(in the rows, 128 means zero)
Known rows, with every step that occurs:
fanut sorin tuleno befim: [154 131 148 129 129 120 157 117 112 111 158 110 129 160 128 147 116 113
 126 113  79 111  45 138 151 111 110 150 128 114 128 152 126  83  99]
todip tuleno sorin fanut: [110 118  89 109 151  89 166 116  87 149 132 190 156 122 132 102 116 155
 105 121 246  90  52 143 185 116 108 133 102 112 117 146 124 140 126]
tuleno sorin fanut menal nofanut: [121 138 117 157 151  96 174 126  91 155 127 135 157 132 140 113 106 175
 115 126 126  88 108 137 118 100  73 101 168 108  97 162 103 123 115]
todip nofanut: [183 110 112  91 107 110 139 113 106 116 144 102  98 126 138  91 109  95
 123 136  94  99  83 131 148 100 129 123  90 119 114 136 125 111 137]
tuleno befim fanut vigu: [203 140 156 108  92 109 128 130 106 128 132 110 177 155 137  77 131 122
 100 122 102 126 114 166 145 112 178 130 127 109 123 143 101 105 174]
nofanut viguzag: [136  93 108  77 105 122 141 111 105 144 140 137 136 137 141 112 110  92
 113 134 101 107 133 128 127 109 150 115 115 124 118 115 148 100 153]
viguzag nofanut: [178  90 116  86 115 112 140  87 110  97 123  89  84 156 136 101  96  97
 117 127  40  98 125 143 146 103 135 126 116 110 104 142 145 110 159]
viguzag nofanut menal fanut sorin: [116 149 157 152 135 140 149 112 106 132 120 131  85 158 146  88  93 161
 114 112 103 108 134 123 135 103  84 132 156 118  96 143 116 122 171]
befim fanut menal nofanut viguzag: [140 118 134 124 128 132 144 131 109 161 126 121 164 157 150 101  78 152
 114 137  79 107 192 129 104  98 111  84 167 109 100 129 117  95 188]
sorin tuleno todip nofanut viguzag: [191 105  82  97 121 116 171 122 106 126 144 124 158 104 142 132 120  82
 125 135 168 102  64 111 181 108 128 104  95 121 127 104 140  92  92]
fanut sorin: [129 120 143 101 118 112 146 118 110 103 150  98 108 153 133 117  97 126
 116 131  96 104  90 132 154 106 133 131 134 109 130 165 116  97 138]
tuleno sorin fanut viguzag: [114 126 114 138 141 105 189 119  88 155 137 180 164 122 135 115 114 156
 100 129 216 101 115 137 118 125 135 124 129 125 119 161 122 134  95]
befim fanut viguzag nofanut: [178 105 143 116 127 130 166  97 113 109 118 124 119 166 143  91  74 139
 103 132 103 113 188 143 123 117 158 119 129 115 105 155 135 115 179]
vigu fanut sorin tuleno todip: [157 129 117  93 152 107 198 110 108  60 130 126 156 136 128 128 115 154
 116 130 195 100  32 127 194 113 143 113 128  88 127 146  87 104  68]
befim fanut menal nofanut: [161 124 147 122 132 117 141 121 109 142 122  90 140 164 143  89  84 169
 116 137  55 107 171 142 122  94 111  96 164  90  99 143  98 104 177]
sorin tuleno todip nofanut menal fanut: [180 148 111 133 135 128 165 126  94 155 124 140 144 109 142  92 137 149
 123 125 180 112  86 116 178 103  95 119 104 104 103  91  99 124  92]
sorin tuleno befim: [179 109 123 102 118 118 146 104 107 129 142 119 138 152 128 133 134  93
 125 118  58 114  71 148 148 109 127 145 108 113 113 119 136  97 103]
todip tuleno: [149 103 107  78 125 104 122 112 101 129 147 134 110 137 126 105 100 119
 117 129 130 101  83 140 176 107 134 139  87 101 122 131 150 114 165]
viguzag nofanut menal fanut befim: [141 143 135 151 110 147 124 108 108 151 118 142 104 158 147  77 111 138
 118 112  63 122 167 139  96 106 102 139 139 128  72 120 167 132 152]
nofanut menal fanut viguzag: [122 147 152 149 124 145 144 131  90 188 137 173 122 132 139  93 113 168
 107 128 139 124 181 124  93 114 122 136 130 114 101 116 136 130 144]
viguzag nofanut menal fanut sorin tuleno: [119 138 150 170 156 149 161  97 105 114 129 143 105 159 139 109  97 152
 127 107 105 102 103 112 151 105  64 141 148 113  87 137  83 122 150]
sorin tuleno befim fanut: [183 111 138 105 125 123 157 104 112 138 120 129 170 169 136 103 124 123
 115 120  95 122 101 155 160 111 141 129 114 108 112 118  96 105 128]
tuleno sorin fanut viguzag nofanut menal: [110 145 120 166 147 123 180 117  96 162 128 177 157 123 144 115 102 169
 102 121 155 109 158 127 103 128 102 130 130 136  91 151 147 150 127]
fubo fanut vigu: [180 118 132  98 106 107 127 104  94 122 137 116 171 134 130  68 135 118
 105 125 145 101  82 151 153 104 162 148 100  92 104 144  62 124 200]
tuleno sorin fanut menal nofanut viguzag: [100 131 103 156 146 111 176 134  92 178 133 163 180 124 148 123 104 159
 112 127 153  89 128 123 100 106  74  90 170 125  99 146 124 116 129]
tuleno todip: [183 112 107  55 105  95 152 121 103 130 124  84 137 131 133 113 124 123
 107 142 120 114 114 148 178 107 171 111 115  93 135 119 146  98 103]
vigu fanut: [157 104 114  67 123 110 161  99 103  88 119 140 120 142 134  81 117 131
 110 135 124 101  86 144 135 107 158 117 106  99 101 132 106 123 128]
tuleno sorin fanut: [115 115 101 106 134  94 179 109  90 145 121 159 164 131 137  96 129 143
 104 127 187  96  83 145 154 113 125 119 128 114 113 145  97 135 107]
sorin fanut menal nofanut: [147 126 128 149 139 107 144 109  97 157 123 121 143 135 138 117 107 158
 124 133  96  94 132 140  97  98  89 104 155  97  83 140 132 108 148]
viguzag nofanut menal fanut: [145 128 134 128 127 138 138  99  99 149 106 138  91 150 146  74 110 145
 111 117  78 109 157 132 126 102 100 128 131 113  81 109 123 133 172]
vigu fanut menal: [154 125 131  80 132 120 154 108 102 114 135 137 119 133 131  91 112 177
 112 139 111 107 107 136 105 104 145 107 136  89  93 145 122 113 115]
vigu fanut viguzag nofanut menal: [153 134 133 129 137 139 164 102 107 101 125 159 112 132 140  99  90 155
 107 129  91 113 162 126  84 122 135 129 112 120  82 137 159 140 152]
vigu fanut sorin: [132 127 136  95 135 112 171 110 108  72 134 136 111 150 134  97  99 149
 112 130 147  98  60 134 143 108 141 120 132 103 118 164  98 115 127]
fanut vigu: [176 115 132  95  97 102 121 115  99  99 153  97 146 132 128  94 122  94
 115 130  79 105  98 141 151 106 169 136 116 104 122 152 102 109 165]
fubo fanut befim: [154 115 123 102 101 124 130 103 107 146 130 125 155 154 136  80 125 124
 112 124 124 116 106 158 116 106 146 149 105 108  93 133 133 120 153]

Rows:
[140 113 121 124 121 124 135 130 105 154 147 111 134 138 143 129  87 121
 124 134  38  99 159 122  92  98  98  99 156 115 104 131 153  88 166] | fanut menal nofanut viguzag
[179 106 131 117 129 129 161  85 104 124 121 132 114 149 137  93  94 132
 103 125 126  99 145 145 112 114 140 146 104 109  89 149 128 122 185] | fubo fanut viguzag nofanut
[149 129 139 134 121 138 140 112 109 138 142 121 109 137 139 121  88 134
 113 130  41 120 190 124  96 119 126 138 114 128  97 137 181 123 165] | fanut viguzag nofanut menal
[155 145 167 113 112 119 155 132 117 136 129 112 140 179 141  98 104 154
 102 123 116 125 107 157 149 111 143 125 144 115 133 156 115  91 147] | tuleno befim fanut sorin
[170 113 138 133 128 134 167  98  97 125 119 152  74 151 139  94  90 131
 107 120 127  99 163 137 105 110 127 131 141 114  99 146 145 118 151] | menal fanut viguzag nofanut
[121 120 143 140 150 131 169 104  98 112 140 147 113 156 130 109 108 138
 124 114 164  96  64 120 168 102  96 134 147 101 112 148  61 109 118] | menal fanut sorin tuleno
[130 108 136 119 141 119 159 103 109  91 159 109 131 154 126 137 100 118
 130 124  98  98  61 120 173 107 117 139 126 106 123 157  87  98 117] | fanut sorin tuleno
[166 145 146 149 114 130 122 113  95 127 125 132 121 137 141  68 119 131
 112 112  88 108 142 130 129 103 120 137 137 112  85 131  95 136 196] | viguzag nofanut menal fanut vigu
[151 116 126 108 117 126 126 100 110 126 124  97 111 146 141 101 101 123
 118 127  16 114 158 133 130 107 116 132 109 118  89 121 150 120 176] | viguzag nofanut menal
[152 131 151 137 130 145 149 111 113 143 121 131 139 157 147  89  79 165
 103 132  77 127 222 133 108 120 139 124 124 120  93 133 143 130 188] | befim fanut viguzag nofanut menal
[176 153 164 146 116 145 149 124 117 167 121 135 139 163 148 103  94 159
  98 123  60 140 204 152  91 125 134 134 125 132  99 129 174 115 171] | tuleno befim fanut viguzag nofanut menal
[182 125 152 134 130 136 170 113 109 142 139 153 167 163 133 121 108 139
 110 123 123 127 138 147 128 124 149 139 118 116 117 133 125 103 115] | sorin tuleno befim fanut viguzag
[146 125 130 123 101 130 132 115 101 145 127 147 111 158 138  79 123 126
 115 119 125 115 128 148 113 103 139 134 139 114 103 130 149 117 124] | menal fanut befim
[126 120 117 145 133 120 149 118  98 180 128 152 165 128 146 127 103 140
 122 134 123  95 153 127  79 103  89  93 158 115  87 126 155  99 161] | sorin fanut menal nofanut viguzag
[177 102 130 115 119 123 153  99 108  99 138 113  87 148 135 121  82 108
 113 130  63 103 161 136 110 115 146 133 120 120 109 157 168 109 152] | fanut viguzag nofanut
[178 119 145  96 103 109 130 118 104 108 133 109 176 151 135  66 113 128
 104 132 122 114 125 148 164 108 184 121 124  99 120 150  66 119 191] | befim fanut vigu
[140 117 123 127 129 129 147 117  99 178 129 129 160 142 146 101  98 146
 114 130 103  95 150 131  94  95  92 109 141 104  84 122 117 102 197] | fubo fanut menal nofanut viguzag
[123 112  96  84 138  93 152 127  95 127 149 150 126 135 127 104 102 135
 108 122 164  94  62 137 201 110 119 135 101 113 134 151 121 130 131] | todip tuleno sorin
[129 111 148 118 147 126 168 102 114  98 138 121 161 173 134 107  90 149
 120 126 138 108  89 127 186 109 128 123 137 102 120 156  55 107 143] | befim fanut sorin tuleno
[156 113 146 105 120 127 159 114 106 140 134 136 147 156 138  90  90 152
 101 140 138 120 179 141 127 118 172 119 125 109 121 143 120 116 157] | befim fanut viguzag
[137 132 114 126 122  86 161 123  86 125 140 153 191 119 133  90 138 131
 103 122 193  93  69 142 157 115 145 128 128 115 120 166  68 138 130] | tuleno sorin fanut vigu
[184 149 108  95 106 110 140 145 106 150 136  90 138 103 144 100 125 136
 114 143 114 123 111 127 163 106 131 114  88 112 120 105 155 114 114] | tuleno todip nofanut menal
[213 123  99  73 103  95 154 130 105 117 132  81 117 113 139 101 121 111
 114 141 139 107  83 138 182 103 148 107  95 107 132 126 148 100 102] | tuleno todip nofanut
[205 130 150 118 114 117 142 113 107 115 140 120 200 158 131  98 134 112
 114 116 104 121  79 155 163 114 161 140 120 106 116 139  69 106 153] | sorin tuleno befim fanut vigu
[119 149 139 138 102 144 118 129 100 179 132 158 134 149 142  77 128 152
 116 119 100 131 158 139  96 107 117 140 133 122  89 110 150 131 132] | nofanut menal fanut befim
[125 156 146 178 148 145 158 124 100 135 152 154 114 130 141  97 108 149
 133 115 160 103  59  99 152 101  57 137 122 121  98 136  67 124 126] | todip nofanut menal fanut sorin tuleno
[177 143 123 135 145 117 188 123  99 107 136 126 116 126 138 108 116 140
 123 120 229  95  26 116 201 101  97 117 132 102 128 144  82 101  78] | menal fanut sorin tuleno todip nofanut
[119 167 163 170 138 145 155 131 101 163 142 158 134 156 136 119 130 159
 122 104 118 123  81 128 134 109  75 150 145 116 105 123 107 109 110] | nofanut menal fanut sorin tuleno befim
[191 117  88  73  97 108 157 136 105 137 138 113 140 103 147 112 114  93
 111 142 165 107 101 124 163 107 149  95  97 124 134 111 166  91 115] | tuleno todip nofanut viguzag
[143 152 149 135 107 127 118 130  88 152 138 143 150 128 137  65 135 143
 110 120 119 118 131 129 133 105 133 139 129 106 100 121  78 134 174] | nofanut menal fanut vigu
[186 136 150 151 141 127 154 121 111 149 127 102 165 170 138 120 103 156
 126 120  37 114 126 148 123 100  89 116 159  98  95 134 107  92 138] | sorin tuleno befim fanut menal nofanut
[123 157 140 141 149 130 169 132  98 151 131 135 157 136 137 121 126 179
 117 120 184 119  93 115 185 108  98 125 146  97 121 115  93 110  91] | nofanut menal fanut sorin tuleno todip
[129 135 102 126 139  82 149 127  83 128 150 182 188 112 126  94 125 139
 104 116 252  89  32 141 188 118 128 140 107 109 123 167  90 143 151] | todip tuleno sorin fanut vigu
[122 135 138 118 120 134 134 122  92 175 120 153 120 141 142  73 127 156
 110 125 115 118 151 132 128 103 110 128 126 107  94  98 107 133 154] | nofanut menal fanut
[154 125 134 104 143 111 186 118 114 105 125 101 182 159 135 117 103 162
 112 133 181 115  87 133 218 112 146 108 141  89 140 144  79  96 107] | befim fanut sorin tuleno todip
[131 123 156 105 125 118 156 117 114 114 131 110 140 172 140  87  85 158
 106 133 138 113 119 139 167 107 146 116 143 107 129 161  82 107 167] | befim fanut sorin
[130 113 131 112 157 120 182  95 109  56 140 146 133 152 127 115 103 139
 124 124 149  92  30 121 161 110 123 129 126 101 107 159  70 114 104] | vigu fanut sorin tuleno
[163 107 127 139 134 119 167  84 101 125 119 154 118 135 137 118  96 126
 110 129 149  99 149 139  95 121 137 130 120 122  92 151 168 120 148] | sorin fanut viguzag nofanut
[149 147 155 113 128 114 139 137 112 139 141 142 136 171 135 104  91 162
 104 118 175 119  76 154 180 115 125 137 122 110 138 156 138  98 171] | todip tuleno befim fanut sorin
[150 181 140 143 125 122 160 157  99 153 132 125 113 117 148  89 115 175
 110 128 204 116  92 118 169 102  96 114 133 111 124 129 117 112 114] | tuleno todip nofanut menal fanut sorin
[113 128 104 132 116 104 163 120  98 147 131 166 175 139 138 102 129 139
 109 120 173 108  91 152 125 117 130 130 133 131 107 155 138 135  86] | tuleno sorin fanut befim
[121 131 150 123 129 123 157 119  98 122 133 139  93 156 137  89 106 148
 111 120 161 100  97 132 150 100 117 127 154 104 121 154  95 107 140] | menal fanut sorin
[129 123 144 103 127 116 153 106 103 127 134 118 134 155 135  90 109 149
 108 125 158  99  79 141 157 104 127 140 119  96 114 154  78 110 170] | fubo fanut sorin
[134 121  98 147 162 105 185 110  91 130 134 196 130 126 133 121  84 153
 103 117 234  87  93 135 150 128 105 137 110 125 111 173 160 141 137] | todip tuleno sorin fanut viguzag nofanut
